Each row was made from one walk, in order. Every step used is in the known rows, and no mark comes twice. Write each row's walk.
Known rows
zigov > risef: [-2.30 -0.31  0.10 -1.12  0.32 -2.14 -1.99 -1.19 -1.68 -1.07  0.88 -1.61
 -0.19 -0.17 -1.70 -0.84 -1.31 -0.06 -2.07]
kifuv > bitut > tele > risef > zigov: [-2.98 -2.38 -1.28 -1.16 -0.43 -1.64  0.09 -1.84 -0.94 -1.11  2.68 -1.87
  0.84  0.14  0.90  1.47 -2.38 -0.83 -0.63]
vipetom > zigov > risef: [-1.86 -0.90  0.34 -1.45 -2.22 -1.86 -3.10 -0.68 -1.50 -1.05 -0.57 -0.41
  0.44 -0.43 -0.95 -1.46 -1.46 -1.45 -1.94]
tele > bitut: [-4.14 -2.75 -0.85 -1.07  1.39 -1.26 -2.28 -1.47  0.96 -3.45  0.21 -1.37
 -0.26  0.06 -1.63 -0.05 -0.65 -1.42  0.16]
tele > nife: [-2.81 -1.10 -1.09 -3.08 -0.11 -2.63 -0.97 -1.10 -0.32 -3.54 -0.09 -1.76
 -0.79  0.23 -2.02  0.15 -0.90 -0.15 -0.45]
vipetom > kifuv > bitut: [-1.69 -5.77 -0.63 -1.34 -1.37 -0.70 -0.69 -1.07 -0.94 -2.60  0.75 -0.23
  1.21 -0.72 -0.44 -0.50 -1.47 -3.87 -2.44]
zigov > vipetom > kifuv: [-1.61 -1.85 -0.33 -0.82  0.65 -2.09 -1.20 -0.29 -2.73 -0.94  1.71  0.23
  0.38 -1.16 -2.05 -2.56  0.26 -3.14 -4.17]
zigov > vipetom: [-2.11 -0.22 -0.37 -1.22  0.46 -2.46 -1.01 -0.35 -2.42 -0.86  1.84 -0.93
  0.05 -0.83 -2.45 -1.54 -0.06 -1.79 -4.10]
bitut > tele: [-3.46 -1.27 -0.91 -1.35 -1.17 -0.55 -0.98 -1.48 -1.06  1.26  2.84 -2.44
 -0.08 -0.22  0.26 -1.41 -1.49  0.86 -0.95]
risef > kifuv > bitut > tele: [-1.18 -1.06 -1.32 -2.11 -0.32 -0.80  0.25 -2.38 -1.48 -1.33  3.55 -1.41
  0.71 -0.12 -0.26  2.41 -2.47  0.94 -4.21]
kifuv > bitut > tele: [-2.58 -3.35 -1.07 -1.82 -2.33 -1.03  0.17 -1.61 -0.73 -1.28  2.65 -2.22
  1.08  0.13  0.64  0.46 -2.71 -1.54 -2.39]
bitut > tele > risef: [-4.46 -1.35 -1.36 -1.31  1.67 -1.25 -1.51 -1.80 -0.99  1.90  2.69 -2.10
 -0.48 -0.05  0.34 -0.95 -0.73  1.06  1.56]
vipetom > zigov > risef > kifuv > bitut: [-0.93 -0.78  0.07 -1.80 -1.90 -1.91 -2.47 -1.21 -1.84 -1.51  0.36 -0.07
  0.79 -0.30 -0.80  0.04 -2.08 -0.98 -3.36]
risef > kifuv > vipetom: [-0.36  1.28 -1.04 -1.92 -0.31 -1.23  0.46 -2.19 -1.21 -1.88  1.87 -1.38
  0.40 -0.71 -2.33  3.80 -1.39  1.36 -3.86]
nife > tele: [-1.71 -3.29 -1.09 -2.59 -0.24 -1.10  0.35 -0.48  0.42 -0.61 -0.31 -3.18
  0.44 -0.59 -1.03  0.27  0.02  1.56 -1.39]
bitut > kifuv > vipetom: [-1.58  0.43 -1.23 -1.92 -2.28 -1.60 -0.21 -1.87 -0.55 -1.70  2.42 -1.87
  1.31 -0.45  0.37  0.84 -0.56 -1.43 -0.39]
tele > risef > kifuv > vipetom > zigov: [-2.27  0.21 -1.35 -1.80  2.73 -2.22 -1.29 -2.08 -0.95 -0.72  0.76 -0.77
 -0.03 -0.47 -1.79  3.00 -0.28  0.62  0.43]
nife > tele > bitut: [-2.66 -3.89 -1.33 -2.29  1.08 -1.18 -0.32 -0.76  1.53 -2.24 -0.60 -2.84
  0.32 -0.15 -1.03  0.41  0.19  0.79 -0.04]

Which walk is each row?
[-3.22 -1.16 -1.35 -1.35  0.09 -1.62 -1.52 -2.10  0.96 -3.83  1.51 -1.37
  0.67  0.17 -0.26  0.71 -0.39 -2.18  1.13] => tele > bitut > kifuv > vipetom
[-1.51 -2.32 -0.77 -1.51 -0.12 -2.56 -0.44 -0.60 -2.73 -1.70  2.51  0.10
  0.60 -0.54 -1.21 -2.08 -0.64 -3.64 -4.19] => zigov > vipetom > kifuv > bitut > tele > nife
[-3.23 -3.40 -1.40 -1.82 -0.43 -1.50 -0.18 -1.76 -0.69 -0.74  2.48 -2.04
  0.85  0.24  0.65  0.80 -2.19 -1.46 -0.63] => kifuv > bitut > tele > risef
[-1.16  0.82 -0.78 -1.88 -3.07 -1.96 -1.17 -1.73 -1.01 -1.65  1.83 -1.16
  1.53 -0.37  0.65  0.16 -0.76 -1.96 -0.53] => bitut > kifuv > vipetom > zigov > risef
[-1.18 -0.14  0.16 -1.64 -1.47 -1.85 -2.95 -1.15 -1.91 -1.07  0.20 -0.14
  0.43 -0.45 -1.07 -0.48 -1.60 -0.27 -2.92] => vipetom > zigov > risef > kifuv
[-1.23  0.92 -0.54  0.22 -0.06 -2.54  0.29 -0.92 -2.86 -2.51  2.59 -0.16
  0.30 -0.71 -0.58  0.17 -1.30 -0.66 -3.15] => risef > zigov > vipetom > kifuv > bitut > tele > nife
[-1.51 -2.48 -0.59 -0.93 -0.38 -1.98 -0.51 -0.56 -2.82 -0.83  2.74  0.12
  0.89 -0.82 -1.00 -2.27 -0.62 -3.74 -4.58] => zigov > vipetom > kifuv > bitut > tele
[-1.24  1.10 -0.13  0.86  0.36 -2.12 -0.38 -0.57 -2.86 -1.98  1.86 -0.07
  0.24 -1.23 -1.33 -0.02 -0.61 -0.44 -3.33] => risef > zigov > vipetom > kifuv
[-3.98 -2.14 -1.26 -1.33  0.92 -1.38 -2.42 -1.89  0.86 -3.41  1.63 -1.19
  0.39  0.22  0.05 -0.62 -0.22 -1.84  1.35] => tele > bitut > kifuv
[-2.09 -2.72 -1.65 -2.48  0.19 -1.37  0.28 -1.21  1.48 -2.49  0.37 -2.78
  0.91 -0.08 -0.16  0.94  0.34  0.43  0.55] => nife > tele > bitut > kifuv > vipetom
[-1.60 -2.72 -1.40 -1.48  2.36 -2.29  0.67 -0.63 -0.56 -1.06  0.25 -1.78
  0.67 -0.64 -0.52  1.20  0.49  0.85 -0.04] => nife > tele > risef > zigov > vipetom > kifuv > bitut
[-1.70 -2.26 -1.29 -2.38 -0.29 -1.78 -0.47 -1.11  1.05 -2.30 -0.05 -2.28
  1.04  0.00  0.06  0.41  0.18  0.08  0.27] => nife > tele > bitut > kifuv > vipetom > zigov > risef
[-0.84 -1.46 -1.13 -2.18 -0.09 -1.09  0.07 -2.10 -1.26 -2.43  2.49 -1.18
  0.76 -0.32 -1.22  3.05 -2.16  0.36 -4.41] => risef > kifuv > bitut
[-2.92 -0.59 -0.97 -1.29 -0.34 -1.96 -2.20 -2.03  0.49 -3.80  1.09 -0.81
  0.81  0.24 -0.07  0.22 -0.59 -2.44  0.96] => tele > bitut > kifuv > vipetom > zigov > risef
[-2.56 -3.37 -1.59 -2.49  0.83 -1.28 -0.43 -1.09  1.43 -2.18  0.48 -2.70
  0.69 -0.02  0.13  0.03  0.46  0.50  0.77] => nife > tele > bitut > kifuv
[-0.76  0.72 -0.09 -1.58 -3.45 -2.05 -0.73 -1.17 -1.04 -1.89 -0.53 -1.22
  0.96 -0.59 -1.92  1.61 -1.66 -1.75 -2.17] => kifuv > vipetom > zigov > risef
[-0.11  1.24 -0.82 -2.05 -1.42 -1.30 -0.19 -1.99 -1.32 -1.83  1.25 -0.78
  0.70 -0.78 -1.97  3.41 -1.53  0.73 -3.89] => risef > kifuv > vipetom > zigov
[-1.17  0.29 -0.42 -1.50  0.49 -1.92 -0.96 -2.11 -2.31 -1.03  2.91 -1.27
  0.30  0.14 -0.82  0.98 -2.31  0.97 -3.80] => zigov > risef > kifuv > bitut > tele
[-1.00 -0.07 -0.39 -1.80 -3.94 -1.57 -0.44 -1.15 -0.52 -2.01 -0.66 -1.33
  1.01 -0.81 -1.86  1.86 -1.50 -1.90 -2.02] => kifuv > vipetom > zigov
[-3.62 -0.13 -1.13 -0.08  2.09 -1.66 -1.12 -1.50 -2.07  1.44  3.28 -1.03
 -0.30 -0.42  0.49 -0.99 -0.54  0.87  0.76] => bitut > tele > risef > zigov > vipetom > kifuv
[-1.16 -0.53 -0.07 -1.73 -2.13 -1.67 -2.39 -1.34 -1.99 -0.74  1.14 -0.24
  0.77 -0.18 -0.08 -0.34 -2.29 -0.56 -2.97] => vipetom > zigov > risef > kifuv > bitut > tele
[-1.94 -5.39 -0.79 -1.22 -1.62 -0.50 -0.58 -1.30 -1.17 -1.38  1.83 -0.48
  1.13 -0.54  0.54 -1.16 -1.77 -3.16 -2.00] => vipetom > kifuv > bitut > tele
